Known rows, with every step that occurs
ripifis/koni: [-15.8  35.8 -30.2  12.4 -19.9 -45.1 -28.9  19.7  52.9  19.0 -20.4 -59.4
  38.4  12.0   5.5  -4.4  -6.9  39.9  -9.4  16.2  48.5]
ripifis/zusasot/roniz/selid/mepok/vibuz/sove: [  6.2  17.9   3.9 -40.8  -2.5  20.6   1.8 -13.4 -40.1 -16.1 -37.5   2.9
 -58.5 -35.0  17.3   3.7  29.6 -13.0  22.3  26.6  19.6]
zusasot/roniz/selid/mepok/vibuz: [ 22.7 -14.9  -5.5 -12.5 -22.0 -30.2  33.4   7.5 -22.7  -2.5  -8.9  10.5
 -41.3 -26.1 -10.0 -15.4   5.4  -3.7  14.3  -5.7   4.0]
sove/zusasot/roniz: [-16.9   4.9  44.7 -19.0  27.4  13.3  -6.6  78.8  29.0  18.4  36.2  17.8
 -16.7  33.0 -36.3  -0.9   6.6  10.7  44.1 -32.4  -3.5]
roniz/selid/mepok/vibuz/sove/zusasot: [-56.0  -0.5   7.3 -24.7  29.0  48.4 -12.4  33.8 -15.1  -8.3  25.1  22.4
 -21.2 -11.4 -23.6  -1.9   0.9  -7.5  -1.7   1.4  29.3]
koni/ripifis: [-25.1  42.4 -40.9  17.8 -14.7  19.9  -2.5 -49.7   1.6  -2.5 -24.7 -33.4
  54.5  35.5  44.6 -72.4 -29.2  -6.5 -20.1  -5.3 -29.6]
medopo/selid/mepok/vibuz/roniz/koni/ripifis: [ 21.3 -34.2 -15.9  55.9 -48.8   9.2  19.5 -47.9 -14.4  34.0  12.8   8.8
  40.5   0.9  16.5   1.9 -30.0   6.3 -29.4   8.3 -31.1]
roniz/selid/mepok/vibuz/sove: [-20.6  16.8 -10.4 -34.1 -14.8  20.7  20.7 -46.4 -27.3 -21.9 -26.9   5.6
 -24.6 -36.6  24.0 -15.5   4.1 -24.0  -3.8   8.7  35.8]
vibuz/sove/zusasot/roniz: [-30.9  17.7  54.6 -41.1  32.4  45.1 -10.1  56.6  25.5   7.4  24.7  23.7
 -28.8  22.3 -15.1   1.5   6.4  -4.6  45.6 -26.5   9.1]
mepok/selid: [-28.3  -2.7  -5.5 -24.9 -28.5 -64.7  42.6   3.4  15.9 -40.6  26.1 -20.3
  24.6  54.7  29.1  -4.6  11.1 -12.2 -25.9 -12.7  15.3]
bota/vibuz/sove: [-45.1  26.4  -9.0 -29.2  34.1  -1.1  18.0 -68.1  -6.3 -48.0 -67.8 -17.9
  31.3  -5.6  24.2 -59.6   0.3 -25.9  -5.9 -26.0  26.1]
mepok/vibuz/roniz: [-22.6  20.3  -3.4 -71.5 -29.3 -27.2  59.7  10.2  -7.2  32.7  -8.6 -29.4
   9.5 -16.4 -31.8 -10.8  57.7   2.0  10.1 -19.6  -3.2]
roniz/selid: [  2.8 -11.4   9.2   8.6  13.4 -19.8 -19.4  -9.1  36.7 -24.6  47.2   0.1
  12.8 -14.1  19.2  20.4 -22.6 -15.6 -32.9  -2.0   6.7]
selid/roniz: [  7.6  26.8 -12.6 -23.2 -18.4 -43.5  31.2 -22.7  18.3  -3.0 -23.3  -9.7
  16.8 -17.0  -6.9   6.1  -1.7 -16.5  -8.5  -9.1  -6.1]
roniz/koni/ripifis/zusasot: [ 22.3  14.9 -55.4  54.8  -7.5  15.0 -56.9 -23.2 -31.1  20.0  -4.4 -32.1
  38.9  27.0  14.3  -4.4  14.4  26.9  -8.2  44.2 -27.4]
zusasot/roniz/selid/mepok/vibuz/sove: [ -4.2  12.8  13.7 -43.2 -12.9  21.3  24.2 -29.3 -18.3 -19.3 -25.7  14.9
 -47.7 -34.5  22.6  -9.5   6.2 -26.0  16.5   0.4  25.3]
sove/zusasot/roniz/selid/mepok: [ 24.8 -40.2  31.8  13.6  34.1   1.3 -30.6  31.7   4.7  -6.6  41.2  45.7
 -49.8 -18.4   7.1  19.0 -43.6  18.8  10.4  -4.5  11.2]
bota/vibuz: [-22.4   0.4 -27.2   4.6  37.4 -57.5  27.7 -37.4  -4.7 -35.8 -62.2 -26.8
  52.2  12.4 -10.7 -77.3  -2.1  -3.7  -8.2 -38.8   3.1]
medopo/selid/mepok/vibuz/roniz: [ -7.2 -16.1  14.4 -36.2 -34.3 -31.6  68.4   8.4 -23.1  28.8 -16.9  -5.1
  -0.5 -30.0 -19.4  16.4  31.5   9.7  -4.2  -2.2  10.0]
ripifis/zusasot: [ -4.7  33.0 -33.6  -2.0   9.5 -14.8 -32.0  16.9 -28.4   6.1 -24.0 -44.6
  18.6  13.6  -7.0   6.3  50.7  28.2   8.2  35.4  10.3]
koni/ripifis/zusasot/roniz: [ 26.7  35.3   0.9  -4.5   8.5   8.4 -24.9  20.1 -11.4  11.1 -29.9 -28.7
 -15.0  30.4  16.9 -20.1  25.1  12.4  34.1  16.2 -40.2]
selid/medopo: [ 10.0  29.2 -27.8   9.0 -26.9  15.7  17.4 -13.9  57.7  -0.7 -50.3 -46.1
  38.7  18.6 -17.0  33.1  16.7  -2.8 -32.2 -14.4  -3.8]
sove/zusasot/roniz/koni: [ 23.5 -41.9  29.5  42.7  -2.3  12.4 -28.4  44.2  35.2  40.8  86.4  49.1
   3.8  25.3 -44.7  40.0 -10.0  20.3  34.3 -25.5   2.8]
medopo/selid/mepok: [  0.1 -30.2  12.7  49.1 -19.9 -20.8  23.3 -15.5 -13.3  -6.0 -12.9  18.4
  22.1  -4.4  24.2  23.4 -36.0  18.2 -22.0  13.8  41.2]

Rows
[  4.7  27.0  -8.4 -30.9  -4.6  37.4  -3.8 -32.6 -44.9 -18.5 -48.6  -5.6
 -50.0 -25.0  37.6 -22.6  12.8 -18.6  10.9  31.2  -5.6]	koni/ripifis/zusasot/roniz/selid/mepok/vibuz/sove
[  8.0 -33.9  22.4 -23.3  50.6 -49.6   3.6 -14.9  27.7 -26.9  17.9  -4.9
   6.2 -37.6   4.2   6.6  -9.8 -13.6 -34.8 -22.5 -14.7]	bota/vibuz/roniz/selid
[ 37.0  14.8 -53.6  46.3 -10.7  -0.8 -45.0 -27.8 -29.3  18.6 -15.7 -27.8
  27.9  11.5   7.8   9.2  11.0  16.9 -13.0  45.9 -40.3]	selid/roniz/koni/ripifis/zusasot
[  5.2 -23.6   4.4 -10.0  -1.7 -12.5  19.0  44.9 -22.1   4.9  13.3  20.5
 -44.0 -15.8 -35.1 -10.0   5.4   3.2  17.3  -7.0   3.7]	sove/zusasot/roniz/selid/mepok/vibuz
[-77.0   9.8   5.9 -21.2  67.2  31.6 -10.9  16.5  -0.5 -24.5 -11.5   2.9
  24.8  16.1 -26.2 -42.9   0.4  -6.8  -0.1 -26.5  24.0]	bota/vibuz/sove/zusasot
[ 35.2   2.1 -50.5  34.3 -18.6 -28.3 -28.7 -18.6 -25.5  -4.1  -0.8 -29.6
  21.2  29.5  20.4  17.3  14.8   7.1 -24.4  47.0 -42.4]	mepok/selid/roniz/koni/ripifis/zusasot
[ 32.8  -0.1 -27.8   2.4 -14.4 -12.9   6.2   3.7 -48.1  -0.6 -32.6 -10.6
 -42.3 -17.3   3.0 -26.7  12.9   2.7   8.1  24.0 -25.6]	koni/ripifis/zusasot/roniz/selid/mepok/vibuz
[ 23.7  10.0 -41.5  29.3  -4.5  12.8 -49.2 -17.6 -29.6  31.5   0.8 -31.9
  29.2  13.3   8.4  10.7  24.8  31.4  -5.7  40.5 -34.4]	vibuz/roniz/koni/ripifis/zusasot
[ 19.5 -25.7  -5.5  20.6   9.8 -16.5 -19.5 -27.9  -7.7 -19.0  16.9  22.8
 -13.1 -29.9  32.1   7.1 -45.2  14.8 -19.1   7.8  26.3]	roniz/selid/mepok
[ 61.2   7.9  -0.8  25.1   5.6  27.1 -28.2   8.0  63.1 -14.7 -32.4 -39.6
 -14.2   6.6   7.8  61.9   6.0 -14.0 -35.5  16.5 -55.1]	koni/ripifis/zusasot/roniz/selid/medopo
[ 31.3  -3.0 -12.7  53.7 -29.3  23.6 -17.6 -42.1  18.9  22.0  23.9   9.8
  32.9  34.9  28.2 -27.3 -38.9   0.7   4.2 -13.0 -42.3]	zusasot/roniz/koni/ripifis
[  8.7 -27.9  28.1  16.2 -14.0  28.0  -9.6  33.8  17.0  36.3  64.8  45.5
 -11.6  13.2 -47.9  32.2   9.9   2.4  39.1 -21.9   8.3]	mepok/vibuz/sove/zusasot/roniz/koni
[-23.3 -12.0  64.0 -15.4  10.2  33.3  20.9  63.5   0.7   6.5   6.4  35.7
 -40.4   7.3 -24.1  20.3   5.1  -6.6  34.0  -9.4  15.4]	medopo/selid/mepok/vibuz/sove/zusasot/roniz
[ 28.6 -18.5 -17.2  79.5 -43.2  -2.4   4.6 -59.6  19.9  10.4  12.6   8.3
  59.8  11.1  25.4  14.6 -53.8 -19.0 -44.2   9.3 -40.5]	medopo/selid/roniz/koni/ripifis
[  6.9  -7.2  24.1  16.6 -27.1 -53.0  51.0  -7.6  30.4 -11.0 -14.9  -0.8
  31.3 -15.0  -3.3  55.9 -14.5 -29.4 -38.9   6.5  -2.4]	medopo/selid/roniz
[  5.6 -10.6 -27.4  -2.8 -25.2 -30.7  30.9  -9.1 -30.6  -6.0 -11.8  -0.2
 -16.6 -27.4  -8.7 -21.6   3.9  -1.6  -7.2   2.2  16.1]	roniz/selid/mepok/vibuz
[ 12.7 -43.0  32.7  31.8  26.6  13.3 -22.6  14.6  23.8  13.0  45.6  49.1
   2.1  14.5 -35.6  14.7 -13.6   5.6  31.8 -33.4   4.9]	bota/vibuz/sove/zusasot/roniz/koni
[-22.7  10.0  38.8 -42.9  15.9  39.5   9.8  54.2  -8.6  12.3   2.3  30.0
 -50.4   8.8 -26.2 -12.5  12.6   2.2  53.4 -21.3  12.1]	selid/mepok/vibuz/sove/zusasot/roniz
[ -7.3 -13.5  54.0 -26.9  33.0  20.1 -13.1  54.8  33.7 -14.4  54.4  25.2
 -47.0 -14.2 -15.6  27.0   0.8 -30.0   8.1 -12.8  -5.0]	mepok/vibuz/sove/zusasot/roniz/selid
[-76.9  24.9  13.4 -29.0  36.7  59.6 -21.9  30.4   9.2   0.2  26.7   7.9
  15.7  18.9 -17.0  -5.9   3.3  -2.0   6.4 -10.8  33.1]	vibuz/sove/zusasot
[ 24.4 -32.1  11.8 -10.7  13.9 -17.8 -10.9 -19.3  -5.3  -2.5  25.1  24.1
 -26.0 -46.4  26.1  22.8 -31.7  21.4 -16.0   3.1  15.1]	vibuz/roniz/selid/mepok
